Known rows, with every way that one mark hangs from another:
[Z104 Z313]: [ 13   9  -9  18   0  -3 -11  -4 -16  21   0  14   0  -2  -1 -20  44  -7
  24 -22  -4  -9   2   2  10 -23   5  -4  19  13   1  13]
[Z518 [Z313 Z104] Z392]: [  4  29   6   9  -5 -20 -15   2 -16  44 -18  30 -18 -12 -10 -22  29  20
  35  -4 -31 -11  13 -24   4 -12   9  -8  -1   5 -18  20]
[Z518 [Z313 Z104] Z364]: [  8  18   3   9  -4 -12  -5  15 -22  19 -19  28 -17  -2  -7 -29  26  -1
  30 -30  -7  -4  -2 -26  -9 -11  12  -7   1  -3 -35  15]
[Z679 Z37 [Z104 [Z313 Z518]]]: [ 18  18 -19  19   0   4   1  -9 -40   5  -2  28 -16   8   2 -26  58  -9
   3 -21   7   1   4 -17   9 -17   8  17  18  20 -17  26]
[Z679 [Z37 [Z108 Z196 Z283]] Z104]: [ 11  -5  -6  25   2   2  -1  -6 -25 -10   9  30 -43  24   6 -32  50  -9
  10 -21   1   1 -11 -31  -8 -27 -10  -1   0   0 -25  21]
[Z108 [Z196 Z355] Z283]: [  2  13  -5  23   7  -7  -5  -4  10  -6  17  13  -1  21  10 -27  31  -5
  28 -17  -5   9 -21  -4 -11 -39   6 -43   7   0 -10  20]
[Z392 [Z518 Z313 Z364]]: [  9   3   2  16  -8 -14   9   4 -12  15 -29  31 -19  -4  -5 -27  12 -23
  15 -32   8  22   7 -19  -6 -22   6   1   8 -27 -28   8]
[Z518 Z313 Z364 Z392]: [  6  32  -8  12  -1 -15  -4  15  -6  37 -16  31 -33 -22  -7 -27  22  20
  11 -22 -15  11  10 -18 -25 -16  14 -23   4   3 -39   7]
[Z679 Z104]: [ 11 -11   2  14   4  -5 -12  -3 -18  12   5  29 -28  10   0 -26  33 -29
  32 -15  17  17   4 -20  13 -18   7  11   8  -9 -32  21]
[Z355 Z196]: [  4  -2   4  25   3 -11  -7  -4 -13  14   4  30   1  -2   2 -21  41  -3
  40 -21  12   7   1 -10   2 -16   3  -9  -3 -12 -33  25]
[Z679 Z37 Z104]: [  8  -6 -10  19   1   6  -1  -9 -38  -6   1  32 -28  18   2 -28  49 -18
  11 -17  15  10   6 -30  15 -14   8  18   4   4 -29  20]
[Z196 Z108 Z283 Z355]: [ -1  20   8  16  15   4   9 -14 -54 -15  38  17 -21  -7 -11 -22  55 -34
  21 -35  24 -20 -19 -26  33 -42  21  15   1 -28 -15  18]
[Z364 [Z313 [Z104 Z679]] [Z518 Z392]]: [  0  20  -7  15  -3 -24  -9  -9 -16  31   0  39 -41   3  -3 -22  87   3
  42   1 -23  -6 -14  -1   2 -17   7   2   2   1 -32  34]
[Z108 Z196]: [  2   4  -5  21   2 -11 -12  -5   1   7  -4  23   4  19   8 -26  38 -10
  35  -9  -2   9  -2  -8   3 -26  -2 -26  11   0 -16  19]
[Z679 [Z37 [Z108 [Z196 Z283 Z355]]] Z104]: [  8   3  -4  24   4   3   2  -8 -36  -9  14  31 -34  15   2 -32  63 -16
  14 -17   5  -4 -10 -33   6 -26  -4  12   5  -6 -25  22]
[Z392 [Z518 [Z313 [Z104 Z679] Z364]]]: [  8   7  17  14 -11 -24   5  -3 -16  20 -34  31  -4  -5  -7 -25  27 -27
  23 -13  -7  12   5 -20   2 -26   1   3   6 -31 -18  18]
[Z313 Z104 Z364 [Z518 Z392]]: [  8  36  22  12   2 -21 -12   4 -22  38 -15  29   8 -14  -2 -20  33   2
  37  -8 -31 -15   1  -8 -30 -19   7 -19  14 -13 -20  35]
[Z104 [Z313 Z364 [Z518 Z392]] [Z679 Z37]]: [ 17  53 -13  21  -5 -18   2  -6 -20  28 -16  22  12 -22   1 -17  76   2
  -5 -10 -25  -2  -6  11 -12 -33   9 -17  28  23  -2  28]
[Z364 [Z313 Z104]]: [  1   4   6  15   1  -9  -7 -10 -20  17   3  29 -22  12  -3 -25  55  -4
  49 -17  -5 -10  -2 -19  15 -20  -4  16   2  -2 -28  25]
[Z104 [Z679 [Z37 [Z108 Z196]]]]: [  6   7  -6  24  -7 -13  -3 -12 -14   3  -6  26  -8  10   4 -21  65 -19
  20 -15 -13  -1 -15 -11  15 -27  -2  -9   5   3 -12  24]
[Z518 [Z313 [Z104 Z679]] Z364 Z392]: [  6  40   1   6  -7 -21  -7  18  -7  47 -23  33 -28 -19  -9 -24  32  12
  29 -13 -27   2   1 -22 -18 -15  18 -16   0   7 -28  19]
[Z392 Z518]: [  4 -13   7  18  -6  -9   2  -8 -11  12 -18  27 -10   6  -1 -22  15 -36
  30 -23   8  15   7 -13  12 -22   3   7   9 -31 -12  14]
[Z283 Z108 Z196]: [  4   1  -9  20   8  -1 -14   0   9  17 -14  17 -21  -6   1 -23  38 -29
  24 -46   0   2   7 -27  10 -21  -8   9  22  -4   5  17]
[Z364 [Z313 Z104] [Z518 Z392]]: [ -1  14  -6  16   0 -18  -9  -9 -20  28   3  38 -44   6  -4 -24  78  10
  43  -3 -20 -11  -8  -5  -3 -14   6   3   1  -2 -34  30]
[Z518 [Z364 [Z313 Z104]] Z392]: [ -2  23  -2  11   3  -7  -3  13  -3  38   0  33 -42  -9  -4 -26  37  10
  39 -19 -13   3   2 -15 -26 -19  12  -6   4   1 -32  17]
[Z313 [Z104 Z679] [Z518 Z364 Z392]]: [  9  44   7   9  -6 -20 -10  10 -11  46 -19  31  -3 -10  -1 -14  34 -11
  51 -18 -27 -10 -12  -6 -12 -12  18 -10  12   4 -15  44]
[Z679 [Z37 [Z108 [Z196 Z355]]] [Z104 Z313]]: [ 14  11 -15  23   2   4   3  -7 -28   3  13  27 -23  11   3 -31  71  -4
   9 -14  -4  -6  -5 -20   4 -28  -2   5  13  12 -10  20]
[Z37 [Z108 [Z283 Z196]] Z679]: [ 20 -12   6  24   3  -6 -10   0 -13 -18  -6  15 -26  10   2 -26  29  -7
  18 -43 -14 -26 -29 -17 -12 -27 -22 -18   2 -15 -11  21]
[Z355 [Z196 Z108 Z283]]: [  2   8  11  24   8  -8   1  -8 -42   0  16  31 -20  -6  -5 -21  52 -16
  33 -31  28  -6  -9 -24   7 -31   1   8 -10 -24 -32  26]
[Z679 [Z37 [Z108 Z196]]]: [  2  -3  -7  28  -2   1  -1 -12 -27  -9   1  26 -14  18   5 -27  54   1
  15 -24 -12 -16  -5 -22   3 -21  -9 -10   3   0 -15  15]
[Z37 [Z108 Z196] Z679]: [ 15  -8   3  20   1  -9  -7  -3 -10  -7 -10  22   2  14   7 -28  49   1
  26 -20 -13 -20 -19  -8  -1 -22 -28 -21   9 -15 -18  21]
[Z196 Z108]: [  4  -7  -1  14   7  -1  -1 -13 -33  -1  13  25 -20  10  -3 -22  41 -20
  23 -31  14  -5   1 -21  21 -32   9  -3  -3 -15 -18  14]
[Z679 Z37 [Z104 [Z313 Z364]]]: [ 14   9 -12  19   3   5   2  -5 -38   0   0  27 -20   6   0 -30  63 -10
  -3 -13   9   7   7 -19  -3 -24   6  12  15  12 -20  16]

Rows:
[ 11  28  12  13  -7 -21 -13  -5 -22  30 -17  26  14   4   1 -13  41 -24
  55 -18 -20 -17 -14  -6  16 -11   9   1  11   0 -11  47] : [Z313 [Z104 Z679] Z518]
[  9  -1  -7  25   4   4   3  -7 -25 -10  16  29 -37  21   5 -32  54  -9
  11 -20   0   1 -13 -29  -5 -28  -3  -2   1  -1 -24  21] : [Z679 [Z37 [Z108 [Z196 Z355] Z283]] Z104]
[ 17  52 -23  19  -7 -12   2  -2 -17  30 -15  22   2 -16   2 -15  67   0
   4 -21 -20  -3  -9  10  -4 -24  15 -10  25  32   0  29] : [Z104 [Z313 [Z518 Z364 Z392]] [Z679 Z37]]
[  7  27   4  17  -2 -19  -4 -13 -18  24  -5  31 -10   5   0 -19  63  -7
  46 -19 -12  -8 -10  -8  15 -20  -3  14  10   2 -30  40] : [Z364 [Z313 [Z104 Z679] Z518]]
[ 10 -11  -3  23   1   5  -1  -9 -38  -4   8  33 -40  14   1 -30  53 -15
  12 -23   4  -3  -2 -32   7 -18  -4  17   1  -5 -28  18] : [Z679 [Z37 Z108] Z104]
[  7   1  11  14 -10 -17   2  -5 -18  20 -31  30  -9   3  -7 -24  17 -23
  32 -20  -4   6   9 -24  14 -18   2  11   4 -25 -14  18] : [Z392 [Z518 [Z313 Z104]]]
[  6  38  14  10  -5 -30 -11   5 -12  45 -23  32 -12 -22 -10 -24  44  15
  23   4 -36  -1   8 -19 -13 -23   8 -19   2  -1 -23  21] : [Z518 [Z313 [Z104 Z679] Z364] Z392]
[  4  30   4  16   2 -15  -6 -10 -19  33  -2  32 -18   0  -2 -20  52  10
  47 -16 -18 -12   0 -11   4 -17  -2  10   9   2 -29  35] : [Z364 [Z313 Z104 [Z518 Z392]]]
[ 20  21  -8  13   4  -6  -9   5 -15  32   1  27 -24  -7   0 -24  39 -14
  22 -19   6  12   3  -6  -6 -21  11   4  21   8 -22  24] : [Z679 [Z104 [Z313 [Z518 Z364 Z392]]]]
[ 28  -2   2  16   2  -6  -6  -1 -24   4  -6  24 -12   1   2 -26  52  -6
  18 -28  -5 -20 -16  -7   2 -18 -22   4  16 -11 -20  26] : [Z37 Z108 [Z679 [Z104 [Z313 Z518]]]]
[  4  34   1   7  -3 -15  -7  19 -11  44 -20  33 -30 -17 -10 -26  22  18
  29 -18 -24  -3   7 -25 -23 -12  16 -16   0   4 -30  15] : [Z518 [Z313 Z104] Z364 Z392]
[ 21  13  -6  15   3  -6 -10  -2 -20  24   2  25 -16   0   1 -23  42 -20
  24 -19   9   9   2  -7   8 -21   6  10  21   7 -20  27] : [Z679 [Z104 [Z313 Z518]]]
[  7   9  12  15 -12 -20   9  -6 -22  14 -35  32  -4  -2  -6 -26  33 -23
  17 -14  -7  10   6 -23   3 -25   2   6   5 -26 -16  18] : [Z392 [Z518 [Z313 [Z104 [Z679 Z37]] Z364]]]
[ 20  49  -5  18  -3 -25  -6  -2  -5  41 -13  19  12 -27   0 -16  65  -6
   9  -9 -24   3  -7  19 -13 -35   8 -22  30  14  -4  29] : [Z104 [Z313 Z364 [Z518 Z392]] Z679]
[  5  32  14  10  -2 -24 -11   6 -16  42 -19  31 -14 -20 -11 -26  34  22
  23   0 -33  -6  14 -23 -17 -20   6 -19   1  -4 -25  16] : [Z518 [Z313 Z104 Z364] Z392]
[ 16  24  -2  17  -4 -19  -6  -2  -6  24  -8  16   9 -15  -1 -20  68 -20
  12 -10 -12   6  -9  12  -2 -38   6 -16  24   9  -2  19] : [Z104 [Z313 Z364] Z679]
[ 28   0   6  17   4  -7  -5   1 -25   3  -6  24 -10  -3   1 -28  54  -5
  12 -25  -6 -18 -16  -7  -8 -22 -23  -1  18 -16 -23  24] : [Z37 Z108 [Z679 [Z104 [Z313 Z364 Z518]]]]
[ 10  31  -5  17   2 -11  -6   5 -11  31  -8  27 -10 -14   2 -18  20   1
  24 -32 -10   2   0  -1 -22 -14  13 -20  17  -1 -30  25] : [Z313 [Z518 Z364 Z392]]
[  4  42  -4   8  -7 -18  -3  16 -14  40 -24  34 -28 -16  -9 -25  37  15
  23 -14 -27   0   2 -25 -18 -13  18 -13  -1  11 -27  19] : [Z518 [Z313 [Z104 [Z679 Z37]]] Z364 Z392]
[  5   9  25  11  -3 -20 -11   3 -17  19 -12  25   5   0  -3 -23  51 -27
  42  -3 -17  -5  -9 -13  -8 -27   8 -10   6 -17 -16  28] : [Z313 [Z104 Z679] Z364]
[  4   8  22  15  -5 -15  -5   0 -27  11 -10  28  -1   2  -3 -25  61 -20
  33  -7 -23 -14 -12 -19 -10 -27   2  -7   3 -15 -14  27] : [Z313 [Z104 [Z679 [Z37 Z108]]] Z364]
[  3  15  16  11  -4 -27 -13   3 -17  27 -12  32 -10  -5  -3 -23  67 -18
  37   6 -28  -6 -14  -3 -20 -23  14 -19   5 -17 -19  31] : [Z313 [Z104 Z679] [Z364 [Z518 Z392]]]
[ 21  41 -14  17  -6 -17  -5   1  -8  31 -12  18   9 -15   2 -15  58 -18
  19 -27 -10   2 -15  15   1 -27  11 -11  28  20  -5  30] : [Z104 [Z313 [Z518 Z364]] Z679]
[ 21  15  -8  14   4  -5  -8   3 -19  23   1  26 -19  -2   1 -25  40 -20
  22 -24  12  12   0  -7  -2 -20   9   7  22   6 -24  24] : [Z679 [Z104 [Z313 [Z518 Z364]]]]
[ 17   8  -4  14   5 -10 -10   2 -17  25   3  28 -29  -6  -2 -28  54 -14
  15  -6   4  14   3  -5 -12 -26   9  -1  18  -1 -24  19] : [Z679 [Z104 [Z313 [Z364 [Z518 Z392]]]]]
[ -1  22 -11  17  -4 -20  -5 -12 -23  25  -2  40 -41   6  -3 -23  93   7
  36   0 -24  -9 -13  -4   3 -16   8   5   1   5 -31  34] : [Z364 [Z313 [Z104 [Z679 Z37]]] [Z518 Z392]]
[ 12 -12  -3  24   1   6  -1  -7 -35  -9  11  30 -48  18   2 -30  46 -13
   8 -28   4  -2  -9 -33  -4 -23  -7   9  -2  -4 -27  19] : [Z679 [Z37 [Z108 Z283]] Z104]
[  7   3  -4  23  -8 -10  -2 -12 -20   4  -5  25 -11   5   2 -19  62 -21
  19 -20 -12  -4 -14 -12  19 -24   1  -2   4   1 -14  23] : [Z104 [Z679 [Z37 Z108]]]
[  2   6  -3  16  14   5   9 -14 -25 -10  38  15 -15   7  -3 -23  41 -16
  18 -35  11  -6 -15 -16  17 -43  23 -17  -4 -17 -12  16] : [Z196 [Z108 Z283] Z355]
[ 23  15 -10   9   4  -4  -5   5 -19   8 -16  25  -4  -1   2 -25  42  -4
  14 -19   8   2  -4  -3  -1 -13   0   1  21   3 -24  26] : [Z37 [Z679 [Z104 [Z313 [Z518 Z364 Z392]]]]]
[ 19  -8   5  23   5  -5  -7  -1 -13 -19   2  13 -21   7   2 -26  33  -7
  18 -42 -15 -27 -31 -15  -8 -28 -16 -20   3 -16 -10  21] : [Z37 [Z108 [Z283 [Z196 Z355]]] Z679]
[  7  11   3  13 -13 -14  12   4 -19  15 -35  33 -15   0  -6 -26  24 -26
  21 -27  -1  13   1 -25  -1 -19   9   7   4 -20 -20  17] : [Z392 [Z518 [Z313 [Z104 [Z679 Z37]]] Z364]]
[ -3  29  -7  12   0  -7   1  10  -7  35  -3  34 -41  -8  -3 -25  49   9
  32 -17 -16   4  -1 -16 -22 -20  13  -4   3   7 -30  20] : [Z518 [Z364 [Z313 [Z104 [Z679 Z37]]]] Z392]
[ 21  37 -15  25  -9 -12   0 -11 -22  16  -7  18   1  -7   3 -15  70  -6
   5 -29 -23 -16 -21   7   3 -30  -2  -9  21  24   4  31] : [Z104 [Z313 Z518] [Z679 [Z37 [Z108 Z283]]]]
[ 17  26 -14  19   3   0   2  -5 -38  12  -4  30 -17  -3   1 -27  61   0
  -5 -13   1   5   8 -15 -10 -22   8   7  20  15 -21  23] : [Z679 Z37 [Z104 [Z313 Z364 [Z518 Z392]]]]
[ 18   4   1  14   5  -6  -9   1 -18  19   4  24 -20  -2  -1 -28  47 -21
  17 -11  11  15   5 -10  -4 -28   5   4  19  -2 -22  17] : [Z679 [Z104 [Z313 Z364]]]
[ 12  17  -7  19   2 -12  -9   0 -17  23  -2  19  -6 -14  -2 -24  60   1
   8 -11 -13  -4   0  11 -19 -29   8 -21  22   3  -9  12] : [Z104 [Z313 [Z364 [Z518 Z392]]]]
[ 13  14 -16  19   2   1   0  -4 -37   6   0  31 -29   2   0 -30  70  -3
  -5  -7   2   7   5 -15 -10 -22  10   6  15  12 -21  18] : [Z679 Z37 [Z104 [Z313 [Z364 [Z518 Z392]]]]]
[ -1  22  -9  15   5  -7  -1  10   0  34   3  32 -44 -13  -3 -26  37  11
  26 -23  -6  13   4 -11 -28 -23  10 -12   7   0 -39  11] : [Z518 [Z364 Z313] Z392]
[ 19  29  -3  20   2 -11  -7  -2 -20  22  -6  16  15 -16   1 -21  48  -1
   9 -24  -9  -6   0  10 -16 -28   2 -17  30   5 -10  19] : [Z104 [Z313 Z364 Z518]]
[  7   3  -2  25   7  -5 -11  -2  -3 -10  12   9 -28  10   1 -24  15 -21
  24 -39  -4  -1 -19 -18  -7 -35  15 -25   2  -1  -6  20] : [Z108 [Z283 [Z196 Z355]]]
[ 18   4 -12  25   2   6  -2  -4 -32  -3   9  23 -48  11   1 -30  54 -10
   3 -31  -4 -10 -10 -28  -8 -30  -4   8   6  14  -8  19] : [Z679 [Z37 [Z108 [Z283 Z196]]] [Z104 Z313]]
[  4  -4  -7  30  -1   2  -1 -10 -25 -13   4  23 -22  21   6 -27  46   3
  11 -28 -13 -15 -13 -22  -8 -26 -11 -17   0   1 -13  15] : [Z679 [Z37 [Z108 Z196 Z283]]]
[  1  18  10  14  -5 -21  -7   1 -28  18 -14  34 -10  -1  -3 -24  75 -12
  27   6 -29  -9 -12  -8 -19 -21  15 -16   3 -10 -18  31] : [Z313 [Z104 [Z679 Z37]] [Z364 [Z518 Z392]]]
